What can hang from each mark
zosin: nefi
mubat: mavizum muropag
fefa: luvez
silil: lidog
rigim: nefi
luvez: fefa midise
nefi: rigim zosin
muropag: midise mubat nefi
lidog: mavizum silil
midise: muropag
mavizum: lidog mubat

Every row comes from one small tree of marks. The marks that hang from a mark follow it in brackets, in alphabetical order. Every link used is in the known rows. Which tree was each row made from?
Known rows
muropag(mubat): [ 10  11   7  -9  14  -9  -3 -11  19   5   2  13 -10   9 -14  -3  14   5
 -16   5  -5 -10   7 -11  -7  -1 -14]
luvez(fefa midise(muropag)): [ -1  14  -5 -17  21  -7  -9 -19  42  -5 -23 -32 -27 -11  14  -8  11   3
 -29   9  15  -6 -13  10  -8  -5 -19]
lidog(mavizum(mubat(muropag(midise nefi))) silil): [ 18  22  18  -1  13 -23   0   5 -48  15 -20 -37 -23  -7 -19   2  35  12
  -8  12  -2  17  12  12  -4 -25  -1]
muropag(midise mubat(mavizum)): [ 10  34  50  -8  13 -19 -17  -8  41   0   4   1  -4   6  -4  -3  25  -5
 -13   0   5  -9  12   3 -28  -6 -19]
nefi(rigim): [  5  16  -2   0  17  -8  -1 -13 -15  -2 -17 -11  -6  16   4  -8   1   8
  -8  17  -7  -9   0 -16   8   0 -15]
zosin(nefi): [ 10  14   2 -15   9 -29  -2  -9 -15  -3 -13  13 -10  14  -4  -4  10  -3
 -17  12   5  -5   7  -4  -8 -11  -6]
muropag(mubat(mavizum)): [ 10  21  20  -7  11 -16  -8 -15  15  -2   4  18  -5  15  -9  -4  15   4
  -6   0  -6  -5   7  -2 -19   1 -15]
rigim(nefi): [  9  29   1 -27  16  -1  -3  -3 -33  -4 -14  -5 -18  18 -14  -8   0   7
 -16  11  -7  -5  -2 -11  -5 -11  -3]
mavizum(lidog mubat(muropag)): [ 15  15   1   9  10 -45  -6 -19 -39   3 -18   5 -17  -2 -20  -3   6  15
  -2  10   4   7  20   3 -11 -16 -11]
mavizum(lidog mubat(muropag(midise nefi(zosin)))): [ 13  29   9  15   8 -33  -6 -19 -39   9  -3 -27 -24  -1  -7  -1   0  10
 -12   4   4   9  13  15 -11 -15 -14]
luvez(fefa midise(muropag(mubat nefi))): [  2  15  -7 -17  21   9  -6 -18  61  16  11 -28 -38  -5   3  -3   1   7
 -33  -7   5  -8 -12   9 -10   4 -20]
fefa(luvez(midise(muropag(mubat(mavizum))))): [ 10 -12  -2  -6  16 -11 -12 -20  37  -6   2 -12 -33  -2 -12  -5  -3   2
 -19  -6  14  -9   1   5 -23  10 -14]
mubat(mavizum muropag(midise)): [  7  44  57  -4  15 -48 -20 -12   1 -11 -19  -3  -7  10  -3  -7  27   1
  -7   6  10   6  16   6 -18 -13 -13]
mavizum(mubat): [ 14   8  -5  -1   9 -22  -1  -8 -15  -9  -9  -6 -14   3  -9  -3  11   4
  -8  22   3  -1   0  -2  -9 -10  -8]
mavizum(lidog mubat(muropag(midise nefi))): [ 17  34  19  10  10 -40 -13 -13 -14  12   2 -17 -24  -6 -19   0   6   9
  -8   1   8   8  15  14 -23 -19 -12]
silil(lidog(mavizum)): [ 10  10 -36  -8  11 -19   0   2 -29  -7 -25 -15  -7  -1  -7   2  28   6
   2   7  -5  -5   0   2   6 -24  -9]
luvez(midise(muropag)): [ 12  -1   8 -15  15 -20  -9 -19  32 -13 -16 -13 -28 -13   0  -5   7   8
 -23   6  10  -5  -9   5  -7  -6 -12]
mubat(mavizum): [  6  26  15  -4  11 -27  -8 -15  -9 -14  -8   9  -3  13  -1  -6  14   3
  -1   7  -3   2  -4   0 -18  -4 -10]
fefa(luvez(midise)): [ -8  -5 -25   0  15  -2  -6 -14  20 -15  -8 -24 -28   0 -11  -7   8  -1
 -25  11  19 -13  -4  -7 -10   1  -8]
fefa(luvez(midise(muropag(nefi(rigim))))): [  5 -10 -36   3  21   6  -3 -18   5   5   3 -47 -43   4  -4  -7 -29   9
 -20   3   5  -9 -17  -6   0  14 -12]
silil(lidog(mavizum(mubat(muropag)))): [ 16   9 -24   1   9 -44   2   2 -64  -4 -33 -21 -21   0 -20   4  30  11
   6  16   2   6  16   6  14 -29  -6]
muropag(midise mubat(mavizum) nefi(rigim)): [  9  39  39   2  16  -2 -12 -10  22  16  19 -17 -10  20   2  -2   3   1
  -9  -4  -7  -9   6  -2 -17   5 -21]
lidog(mavizum(mubat(muropag(nefi))) silil): [ 16  11  -9   0  11 -20   9  -1 -76  15 -19 -21 -25   3 -25   2  25  20
  -1  13 -12  21   7   6   7 -17   4]
fefa(luvez): [  1   0 -34   0  17 -12  -3  -8  -8  -6  -9 -11 -15   9 -14  -8  -2   0
 -11  12   5  -8  -4 -13 -10   0  -7]
mubat(mavizum(lidog) muropag(midise nefi(rigim))): [  7  50  36  13  15 -31 -19 -22 -19  14  -3 -17 -10  15   0  -5  -4  12
   1  -9  -3   5  16   7 -18  -5 -20]
mubat(mavizum(lidog) muropag(nefi)): [  7  40   9   8  11 -41 -13 -26 -34   6   3  15 -14  14 -14  -4  -3  18
   5 -14 -10  14   6  10 -21  -5 -10]
mubat(mavizum(lidog(silil)) muropag): [  7  20  27  -6  10 -35 -13 -29 -29  -1 -36  18 -10  -4  -5  -9   6  20
   6  -8  -9  14  22   6 -23  -5 -10]
mubat(muropag): [  6  23  14  -4  17 -40  -6 -15 -21  -4 -20   6 -14  12 -12  -7  14  12
  -9  12  -1   4  11  -9   2  -9  -7]
lidog(mavizum(mubat) silil): [ 16  -1 -13  -4  10  -9   9   1 -55   1 -31 -19 -11  -8 -13   0  32  10
  -3  22  -6   8   3   4   1 -20  -2]
lidog(mavizum(mubat(muropag(midise))) silil): [ 16  16  28  -3  14 -30  -2   5 -44   4 -41 -33 -15 -11 -16  -1  45   8
  -8  22   6  12  23   9  -2 -29  -5]

Which tree is each row?
[ 15   4   0  -3  12 -29   7  -1 -76   5 -40 -15 -16  -3 -22  -1  34  17
  -1  21  -5  16  18   2   9 -22  -1] | lidog(mavizum(mubat(muropag)) silil)
[  1  47  34  12  15 -22  -8 -18 -43   3  -8 -34 -15  29  15  -7  -1  10
  -7   4  -6   6   8   1   5   2 -18] | mubat(mavizum muropag(midise nefi(rigim zosin)))
[ 23   9  21 -15  15 -31 -10 -17  18   0  -1  15 -13   5  -7  -3   0   7
  -5  -4  -8  -1   4   4 -18   4 -16] | midise(muropag(mubat(mavizum)))
[ 11  40  39  -7  13 -11 -15  -8  39  10  24  -3 -13  10  -7  -1  15  -2
 -12  -9  -2  -4   2   7 -30  -2 -15] | muropag(midise mubat(mavizum) nefi)
[  7 -17 -24  -8  18 -12  -8 -17  24 -12 -13 -27 -36 -11 -10  -7  -7   2
 -23   7  18  -8  -9  -1 -14   2  -9] | fefa(luvez(midise(muropag)))
[ 11 -21 -18 -10  19  -5  -8 -17  42   0  -1 -19 -38  -9 -18  -4  -6   3
 -28   0  15 -15   2  -3 -12   8 -14] | fefa(luvez(midise(muropag(mubat))))
[  5  51  45   6  18 -31 -15 -13 -16   7  -2 -24 -13  24   4  -7   5   8
  -3   2  -3   5   9   0  -7  -3 -15] | mubat(mavizum muropag(midise nefi(rigim)))
[  1  14  -8  -9  24  18  -4 -19  44  23   6 -42 -36   5  12  -5  -9  10
 -31  -2  -1 -13  -8   1   3  12 -26] | luvez(fefa midise(muropag(mubat nefi(rigim))))
[  6  36  27   7  13   7  -5 -14  -2  12  14 -28 -10  25  14  -2  -1   2
 -13  -2 -10  -8   4  -1  -4   9 -24] | muropag(midise mubat(mavizum) nefi(rigim zosin))
[  9  32  58 -10  12 -37 -22 -23  -1  -1 -37   2  -8 -13   0  -9  17  12
  -1  -9   2  10  26  14 -32 -12 -15] | mubat(mavizum(lidog(silil)) muropag(midise))
[  6  24  -8  18   9   6   0 -28 -36  17  16  -5  -8  25   7  -2 -20  16
  -2 -13 -21  -4   5   0  -4  13 -24] | muropag(mubat(mavizum(lidog)) nefi(rigim zosin))
[ 18  21  26  -3  10 -26 -12 -16 -12  14 -17 -18 -28 -19 -15  -4   5  15
  -7  -2   1  13  21  13 -27 -14  -9] | mavizum(lidog(silil) mubat(muropag(midise nefi)))
[  9  14  12  -9   8 -15 -11 -26 -10  -3 -27  15  -3  -9   2  -8   5  14
   4  -8 -12   7   8   7 -32  -2 -11] | mubat(mavizum(lidog(silil)))
[ 12  30  26 -11  16  -6 -10  -5  45  15  21  -9 -18   4 -12   0  13  -1
 -22  -3  -2  -9   2  -1 -20  -5 -14] | muropag(midise mubat nefi)
[  1  20 -22  10  14   6   7 -17 -45   5   0 -27 -15  27  12  -7 -16  12
 -11  11 -18  -3 -12 -13  17   7 -13] | muropag(nefi(rigim zosin))
[ 19   4 -16  -2  18   1   7 -19 -18  20   8 -18 -25  17   5  -2 -29  16
 -14   0 -23  -5  -4 -10  16  15 -19] | midise(muropag(mubat nefi(rigim zosin)))
[  1  18  18 -15  19  -7 -13 -22  57   0  -7 -18 -25  -4  12  -5  16   3
 -25  -4  12  -7  -3  14 -18   3 -25] | luvez(fefa midise(muropag(mubat(mavizum))))
[ 15  26  40 -13  10  -1 -17 -19  36  18   7   1 -13 -11  -5  -2   6   9
  -7 -24 -10   1  13  13 -44   0 -16] | muropag(midise mubat(mavizum(lidog(silil))) nefi)
[ 14  36   9  18  17 -24   2   6 -65  20  -7 -50 -17  15 -16   2  24   9
  -6  21   1   5  11   3  14 -23 -11] | lidog(mavizum(mubat(muropag(midise nefi(rigim)))))
[  8 -11 -35  -6  18  -5  -6 -17  21  -2   8 -32 -44  -6 -14  -5 -17   6
 -23  -2  10  -4 -18   3 -13   6  -5] | fefa(luvez(midise(muropag(nefi))))
[ 11 -13 -11   0  14 -12 -15 -28  31   1   2  -6 -29 -12 -16  -4 -12   7
 -15 -17  14 -10   7  12 -33   8 -20] | fefa(luvez(midise(muropag(mubat(mavizum(lidog))))))
[ 25  16   4  -6  12 -23 -12 -26  12  17  20  20 -19   0 -14   0 -18  15
   0 -25 -14   4  -2  14 -32   4 -17] | midise(muropag(mubat(mavizum(lidog)) nefi))
[  7  27  13   4  16  12  -1 -11   4  18  11 -33 -15  18   8  -2  -4   4
 -22   4 -10 -14   5  -9   7   6 -23] | muropag(midise mubat nefi(rigim zosin))
[ 20  14   0  -7  12 -15  -1 -22 -11   7  15   2 -23  13   1  -1 -14  11
  -8 -11 -18   6  -9   7  -8  11 -14] | midise(muropag(mubat(mavizum) nefi(zosin)))
[ 18  -4  -6  -5   6 -12  -3 -18 -18   1 -28   0 -15 -20  -6  -5   3  14
  -2   7  -5   4  11   4 -25  -8  -9] | mavizum(lidog(silil) mubat)
[ 21   3 -17 -10  15  -9   4 -19  -4  12  13  -3 -27   7  -3  -1 -17  12
 -18  -5 -17   0  -9  -1   2   8 -13] | midise(muropag(mubat nefi(zosin)))
[ 19   3 -40  -1   6 -22   5   5 -43  -7 -24 -24 -15  -6 -11   5  28   4
   5  17   0  -2   1   7   5 -27  -7] | silil(lidog(mavizum(mubat)))
[ 12  33  41  -1  11 -21 -21 -17  36   6   2   8   0  -3  -7  -2  18   1
  -8 -12   5  -9  17  11 -39  -9 -24] | muropag(midise mubat(mavizum(lidog)))
[  1  36   8   7  10 -32  -2 -23 -54  -4  -1  -2 -19  28   0  -5   1  14
  -3   0 -13  15  -1   3   2   1  -6] | mubat(mavizum muropag(nefi(zosin)))
